Known rows, with every way that one mark hangs from another
z_808(z_370(z_28 z_294)): [ 33   2  23  35  -9 -10   1  -4   9  20 -22 -16   0  -9  15   3  17  -7
  -1  11  10  -3  -3 -17 -17  16  15   0 -10  -2 -10  -9   5   9   3 -23
   0   1]
z_370(z_637): [ 30   2  26  27  -4  -6  -8   7  -1  14 -14  10  -7 -14  16   2   3 -15
   3   1   2 -13   0 -14 -15  14  15  -2 -11   2 -15  -6  13   6   6  -8
   1  -8]
z_62(z_637(z_31 z_370(z_28 z_61 z_294) z_939)): [ 13   8  18  43   5  -5 -14   9   6  36 -18 -24   0 -10  17  11  16   4
   2  26  -5 -14   3 -12 -15  36   0   7 -16   5 -13   7   6   6   7 -21
  -9   5]
z_637(z_31(z_61(z_284)) z_35 z_939): [ -6   1  10  30   6  -5 -15  -1 -19  21  -9 -21  -5 -13  19   6  18   1
  -5  34 -19  -9   0   0 -20  23   3   4 -33  13  -4   1  11   8  12 -11
  -6   2]
z_815(z_294(z_370)): [ 43   6  21  25  -4  -8   0   8   9  10  -8  18   6 -20  16   0  13  -6
   4   3 -12  -3  -7 -20 -18  -9  10  -6  -6   7 -11 -15   7  10  -1  -7
   0  -7]
z_62(z_637(z_35 z_370)): [  6   7  17  37  -4  -7 -27   9  -8  24 -21  -7   2 -17  16   4  16  -2
  -4  18  -8  -2   2 -15 -10   2   3   3  -9   9  -7  -8   5  12   7  -7
  -6  -2]
z_61(z_31 z_284 z_939(z_637(z_62))): [ 10  -3  13  23   7   5 -17   9   7  16   4 -20  -6  -5   7   7  10  -5
   3 -10  -6 -41   7   7 -13 -10   9   9 -17  21  10 -26  41   3   6  -9
 -21  -4]
z_294(z_370(z_61(z_284) z_808) z_815): [ 54   2  29  31  -9 -12  14   2  17  13 -12   3  -2 -11  11  15  13  -8
  -4  10   5  12   2 -13   1   8   8   2 -15   4  -1 -15  24   7  -1 -14
 -18   0]
z_815(z_294(z_370(z_61(z_31 z_939(z_637)) z_808))): [ 42   3  21  25  -1  -7   2   5  16  17  -5   1   4 -14  13   5  13  -6
   6  -3 -12 -14  -5 -15 -20   5  11  -6  -8   7  -6 -15  13  11  -5 -12
  -7  -9]
z_31(z_61(z_370)): [ 13   3  14  26  -1  -3 -15   8 -19  13 -11   0   5 -21  14  -3  10 -12
   1   8  -7  -8   2  -9 -11   1  17  -1 -14   8  -2  -9   6   9   2  -3
   0  -7]
z_62(z_637(z_31 z_35 z_370)): [  2   8  16  37   1  -8 -25   7  -5  30 -18 -11  -2 -16  16  10  20   1
  -4  24  -9  -6   4 -10 -10  11  -2   4 -13  12  -6  -6   8  12  10 -11
  -9   1]
z_637(z_35 z_62 z_370(z_808) z_939): [-17   3  16  36  -2 -15 -25 -28  -1  30 -16 -48  -4  -8  24  -2   5   0
  -6  39 -18   4  -4  -6 -13  45  -3   6 -29  13 -16   9  -4  15  12  -5
 -19  -1]
z_939(z_61(z_370) z_637(z_31 z_35)): [ 11   8  12  29   0  -5 -24   1   0  27  -5   8  -3  -7   9   9  18  -5
  -7   8 -10 -25   8  10 -10   5  -1  -8   6  17   3 -19   8   9   8   1
 -12  -7]
z_61(z_284 z_370(z_28 z_637(z_939))): [ 15  -2  13  35   0  -5  -9   8   8  14  -7 -20  -4  -7  16  15   6 -11
  -3   7   2 -14   1 -13 -16  18  14   3 -22   3 -12 -14  21   6   4   4
 -10   5]
z_31(z_61 z_637(z_62 z_939)): [ 14   6  20  31   1  -2 -10   1 -22  12  -9  -8   1 -19  19 -11  13 -10
   8  17 -22   1   6  -3 -15  17  19   1 -32   8 -13   8  -3   3  11  -9
   5 -12]
z_284(z_61(z_31 z_370(z_808) z_939)): [  8  -6  11  24  -3  -3 -30  -3  -4  21  -7 -16  -3 -15  14   5   8  -6
  -1   0  -4 -32   2  -6 -10   4   4  11   3  13   0 -15  11   3  -3 -13
 -20   3]
z_637(z_31 z_62 z_370): [ -6  10  13  34   3 -10 -19 -16   5  31  -7 -18  -7 -13  18   3   6  -1
   1  29  -9 -10   2   0  -9  30  -1   6 -25  17  -9   4   5  12  15 -10
 -17  -3]
z_370(z_294 z_808): [ 34  -5  29  30  -3  -8  -4 -16   7  32 -17 -20   5 -10  13  -3  18 -13
  -1  -2  -3  -3  -1  -7  -9  33  13  -7  -8   3 -12  -3  12   8  -2 -27
 -11  -1]
z_808(z_370(z_61(z_284 z_939) z_637(z_35))): [ 18  -1  16  33  -9  -7  -2   4   4  14 -14 -19 -11  -8  13  10   9  -8
  -9  12   7  -7   1 -13 -23  24  15   2 -24   1  -3 -12  19  11   5  -8
  -6  -5]
z_140(z_370(z_294 z_637(z_31 z_939))): [ 19  -3  29  30   6 -10 -13   1  10  31 -16 -14  -3  -6  16   4  18  -7
  -1  13  -3  -7  -2 -10  -8  30   5  -2 -15   2 -19  -6  16   4   5 -26
  -9  -3]
z_140(z_370(z_61(z_31(z_637) z_284) z_294 z_808)): [ 26  -9  29  31   5 -10  -9  -3  11  36 -11 -32   5  -4  10   0  23 -10
   0  -1  -8  -8  -2  -7  -7  29  13  -4 -18   2 -10 -12  21   6  -4 -26
 -20  -3]
z_62(z_637(z_35)): [ 21   4  18  34  -3  -6 -20  17  -9  21 -20   4   4 -17  15   3  17  -4
  -4  13  -7  -8   1 -15 -10  -5   9   1  -8   8  -6 -11  10  10   6 -10
  -5   2]
z_808(z_370(z_61(z_939(z_637)))): [ 23   3  16  29  -6  -4  -4   8   3  15 -16  -2  -5 -11  12   6   8  -2
  -4   9   8 -14   2 -10 -21  11  15   3  -9   4   0 -12  10   8   1 -13
  -8  -6]
z_815(z_294(z_370(z_637(z_31 z_939)))): [ 41   7  22  27  -1  -8   3   6  13  12  -6  12   0 -17  18   6  12  -6
   4   7 -12  -5  -6 -18 -20   8   8  -5 -13   5 -15 -10   9   9   2  -9
   1  -7]
z_284(z_61(z_31 z_370(z_294 z_808))): [ 22  -4  16  28  -6  -5 -25 -11  -5  26  -8 -25   3 -14  15   3  13  -9
  -2   0  -6 -24  -1  -7  -2  12   5   8   0  10  -4 -11   6   4  -4 -17
 -18   6]
z_370(z_28 z_61 z_294(z_815) z_637(z_31) z_808): [ 50  -5  34  41  -2 -14  17 -13  26  44 -21 -41  -9   5  14  19  15 -19
   4   9   8  -6  -1 -19 -12  73  17  -5 -31 -11 -17  10  16  12   5 -31
 -12   2]
z_31(z_637): [ 30   3  23  27  -3  -6 -12   6 -10  13 -11  12   0 -20  16  -4  13 -11
   7   2  -9  -3   4 -10 -15  -2  19  -2 -11   7 -13  -5   2   1   5  -8
   3 -10]
z_284(z_61(z_31 z_939)): [ 12  -4  14  22  -4  -1 -30   4  -8  16  -8   0  -4 -17  13   0   7  -3
   3   1  -6 -36   0  -7 -14  -7   4  12   3  12   0 -12  11   2   1 -19
 -12   0]
z_61(z_284 z_370): [ 15  -1   9  29   0  -2 -14   8   0  12  -3  -7   3 -15  13   9   9  -8
  -7   2  -1 -11   3  -6  -9  -3  13   3 -15  12  -1 -22  23   5   1   7
 -17   4]
z_815(z_294): [ 31   3  19  24   1  -3  -5  10   1  12 -11  19   8 -20  17  -3  11  -6
   5   1 -14 -11  -8 -20 -23  -4  15  -4  -8   5  -9 -10   2  10   3  -6
  -2  -7]
z_294(z_370): [ 41   6  22  26  -9 -12  -5   6   6  10 -10  16   0 -18  14   2  10  -7
   1   8   1  -3  -1 -11  -8 -11   7  -2  -1   8 -10 -15  15   5  -2 -13
   0  -4]
z_140(z_370(z_28 z_61 z_294(z_815) z_808)): [ 31  -9  33  34   1 -16  -3  -1  19  38 -25 -21   5   0  12   5  20  -9
   1  11   1  -1  -5 -20  -7  32  14  -4 -13  -7 -13  -6  12  11  -1 -29
 -18   1]
z_35(z_808(z_370(z_28))): [ 22   2  14  25  -4  -9   0   1   0  20 -16  10  -4 -13  19  -1   8 -10
  -2   6  10  -8 -10 -21 -12  21  14   1   0   2  -8 -13  10  13  -1  -8
  -8   7]
z_637(z_35(z_808) z_62 z_370(z_61) z_939): [-16   4   2  33  -2 -13 -22 -20  -7  32 -13 -41  -6  -9  24  -4  -3   0
  -6  40 -16  -3 -12 -13 -10  52   0   7 -31  13 -14  12   0  16  10   2
 -18   3]

Rows
[ 16   0  21  30  -2  -7  -8   2  -9  19 -14 -12   1 -14  15   2  11 -18
   4   6  -5  -7   2 -13 -14  21  19  -4 -18  -1  -8  -6   7  13   2  -7
   1  -6]	z_31(z_61(z_370(z_28 z_637 z_808)))
[ 23   4  18  30   1   1 -16   9   8  21   1   2   1  -2   5   8  15  -8
   1 -12  -5 -39   7   9 -10  -6   5  -3   7  13   5 -28  20   5   3   1
 -14  -5]	z_939(z_61(z_31 z_284 z_370(z_28)) z_637)
[  1   6   9  28   0  -7 -23  -4  -4  31 -10 -10  -6  -8  15  13  11  -3
  -4  14 -10 -16  -1  -3 -11  25   4   1 -12  13   1  -7  10  14   5  -2
 -12  -4]	z_939(z_637(z_31 z_35(z_808) z_370(z_61)))
[ 29  -7  32  39  -5 -16  -2 -21  15  37 -24 -51  -6   3  20   7  17 -18
   1  13  -2  -3  -6 -18 -20  63  14  -7 -24  -8 -27   8   9  12   4 -26
  -2   1]	z_370(z_28 z_294 z_637(z_35 z_939) z_808)
[  8   4  15  33  -2  -7 -18  -5  -2  19  -7 -16  -3 -15  16  -2   7  -7
   5  12 -14  -2   6  -5 -16  19  14   2 -29  10 -11   2   6   5   9  -2
  -8 -12]	z_31(z_637(z_62 z_370(z_61(z_284 z_939))))
[  6   5   3  31  -1 -14  -7 -22  -1  35  -9 -29  -9  -9  21   3  16  -8
 -10  31  -6  -5  -7  -6  -4  40   5   1 -31  16  -8  -2  14  18  12 -11
 -18   9]	z_637(z_31 z_35(z_808(z_370(z_294))) z_62)
[ 40   3  27  36  -9  -9   7  -3  11  18 -24 -14  -1  -8  15   6  18  -7
  -2  13  13   4  -3 -19 -12  13  14   3 -11  -1  -7 -10   5   9   6 -23
  -4   1]	z_808(z_370(z_28 z_294(z_815)))
[ -2   1  26  35   0 -11 -16 -11   6  27 -20 -23  -2  -9  21   3   5   0
   4  23  -5  -7  -3 -13 -23  38   2   6  -7   1 -18   6  -5   9   3 -14
  -9   0]	z_637(z_370(z_28 z_808) z_939)
[ 58   6  26  29 -11 -12  10  10  10   9 -14  16  -2 -15  12  12   8  -7
  -1  14   7   8   0 -18   2  -7   8   4 -10   6  -4 -13  16   5   2 -13
  -9  -4]	z_294(z_370(z_61) z_815)
[ 43   4  17  27  -4  -7   3  10  11  11  -5  13   7 -18  14   3  11  -5
   3   3 -13  -5  -7 -19 -20  -2  12  -6 -14   5  -8 -13  12  10  -2  -5
  -3  -6]	z_815(z_294(z_370(z_61(z_284))))
[  4   1  26  33  -4 -14 -17 -11   8  28 -20 -15  -1 -10  17   2   8  -6
   5  12  -2  -6  -2 -14 -19  26   7   0  -5   0 -13  -2  -1  13   2 -12
  -7  -4]	z_637(z_370(z_28 z_808))
[ 50   0  33  32  -6  -5   2  -3   8  20 -19  -9  -4  -9  14   7  12 -18
   0   1   6   2   0 -16  -2  23  14  -2 -18   2 -13  -5  18   4   9 -20
  -4  -7]	z_370(z_294(z_815) z_637)
[ 35   1  14  27  -8 -10  -4  10  10  10  -5   5  -2 -15  10   7   7  -5
   0   7   1 -10   2  -9 -14  -2   9  -1 -12   8  -5 -15  27   5  -4 -11
  -6  -4]	z_294(z_370(z_61(z_284 z_939)))
[ 20  -4  25  33   0 -15 -12   9  14  29 -19  -9  -3  -2  15   3   6 -12
   4  15   0 -15  -5 -20 -14  27  15  -2 -19  -7 -19  -3  13  12   5 -15
  -8  -3]	z_140(z_370(z_28 z_61 z_637(z_62)))
[  9  -7  10  29  -7  -4 -31  -7   5  26 -14 -18   0  -9  14  10  12  -6
  -3   1  -5 -25   4  -5 -13  16   7   6   1   6  -3 -11   9   6  -3 -15
 -16   3]	z_284(z_61(z_370(z_28 z_294 z_808) z_939(z_637)))
[ 21  -7  31  28   2 -12 -15  -5  10  33 -19 -12   6  -7  13  -3  22  -9
  -2   5  -4  -1  -3 -10  -6  22  10  -6  -5   1 -14 -12  14   8  -2 -28
 -16  -2]	z_140(z_370(z_294 z_808))
[ 16   3  25  30  -3  -3 -20  -7   5  27 -15 -11   2  -7  12   6  14  -6
   0  -2  -8 -10   4   0 -10  18   7  -2  -3   9  -3  -9   8   9   2 -13
 -10 -10]	z_939(z_637(z_370(z_294 z_808)))
[ 11   8  13  36   4  -5 -12  10  -4  29 -15   2  -5 -14  18   6  21   2
  -8  25  -6 -13   1  -8 -11  24  -3   3  -5  10  -7  -6   9   9   8 -13
 -13   8]	z_62(z_637(z_31 z_35(z_808(z_370)) z_939(z_61)))
[ 17   2  14  30  -2  -4 -14   5   1  15  -3  18   3 -13   9  -1  11  -7
  -5   0  -3 -19   5   2 -12  -1   5  -6   4  10  -2 -19  14   5   4   3
 -14  -3]	z_939(z_61(z_284 z_370))
[ 54   3  25  26  -7 -10   8  11  13  11 -10   4  -5 -14  10  13   8  -7
   2  10   9  -4   0 -16   0 -11   6   7  -9  12   0 -18  24   3   1 -17
 -13  -4]	z_294(z_370(z_61(z_31 z_939)) z_815)
[  7   5  16  28   8  -2  -8   7 -13  20  -9   0  -4 -17  18   2  12   1
   3  26 -11 -17   2  -1 -19  24   5   6 -19  10  -8   5   5   4   9 -19
  -4   0]	z_637(z_31(z_61) z_939)
[ 28   0  17  32  -6 -11  -8 -19   2  30 -14 -31  -6  -7  19  -2  10 -21
  -4   8  -4  -3  -7 -14  -3  43  14  -6 -29   6 -18   0  19  13   9 -13
  -6  -2]	z_370(z_294 z_637(z_35(z_808) z_62))
[  3  -3  13  25   2   2 -15  13 -15   8  -9   3   1 -18  10  -2  12  -9
   2   3 -10 -14   5  -3 -21  -3  16   1 -21   8   5 -12  23   7   5  -9
  -3  -9]	z_31(z_61(z_284 z_939))
[ 33   3  28  38  -8  -9   5  -6  13  21 -20 -19  -7  -4  16   4  14  -9
  -1  12  11  -6  -1 -15 -20  35  11  -2 -11  -5 -17  -4   5   7   6 -22
   2  -3]	z_808(z_370(z_28 z_294 z_637(z_939(z_61))))
[ 42   4  26  31  -3 -12   7  -1  21  17 -10  -2   1 -11  19   4  11 -10
   6   7 -11  -2  -8 -22 -21  20  11  -6 -15  -1 -19  -7   7  13   1 -10
  -2  -4]	z_815(z_294(z_370(z_28 z_637(z_62 z_939) z_808)))
[ 26   2  17  33  -7  -5   1   7   1  13 -14  -4  -2 -12  13   6  10  -3
  -6  11   7  -7   1 -11 -19  13  16   3 -16   2  -2 -12  12   9   2 -10
  -9  -1]	z_808(z_370(z_61(z_284)))
[ 26   1  18  36  -8  -8   3   7   7  16 -17 -10  -2  -8  13   8  10  -4
  -2  13   9 -10  -2 -17 -23  16  18   3 -17  -4  -5  -9   9  11   2 -12
  -5   2]	z_808(z_370(z_28 z_61(z_284)))
[ 29  -3  13  30  -1  -2 -10  -1   7  29 -12 -22   2  -7   9   1   7  -8
   1   2  -3 -24   1  -5 -15  26  16  -3 -19   8  -5   0  19   6   1 -21
 -11  -8]	z_370(z_61(z_939(z_637(z_62))) z_294)
[ -2   2   8  31   5  -7 -17  -6 -18  27 -10 -32  -3 -14  20   6  19  -2
  -5  36 -16  -7  -1  -3 -15  28   3   3 -29  15  -8   3   5   8   9 -12
  -5   2]	z_637(z_31(z_61(z_370(z_294))) z_35 z_939)
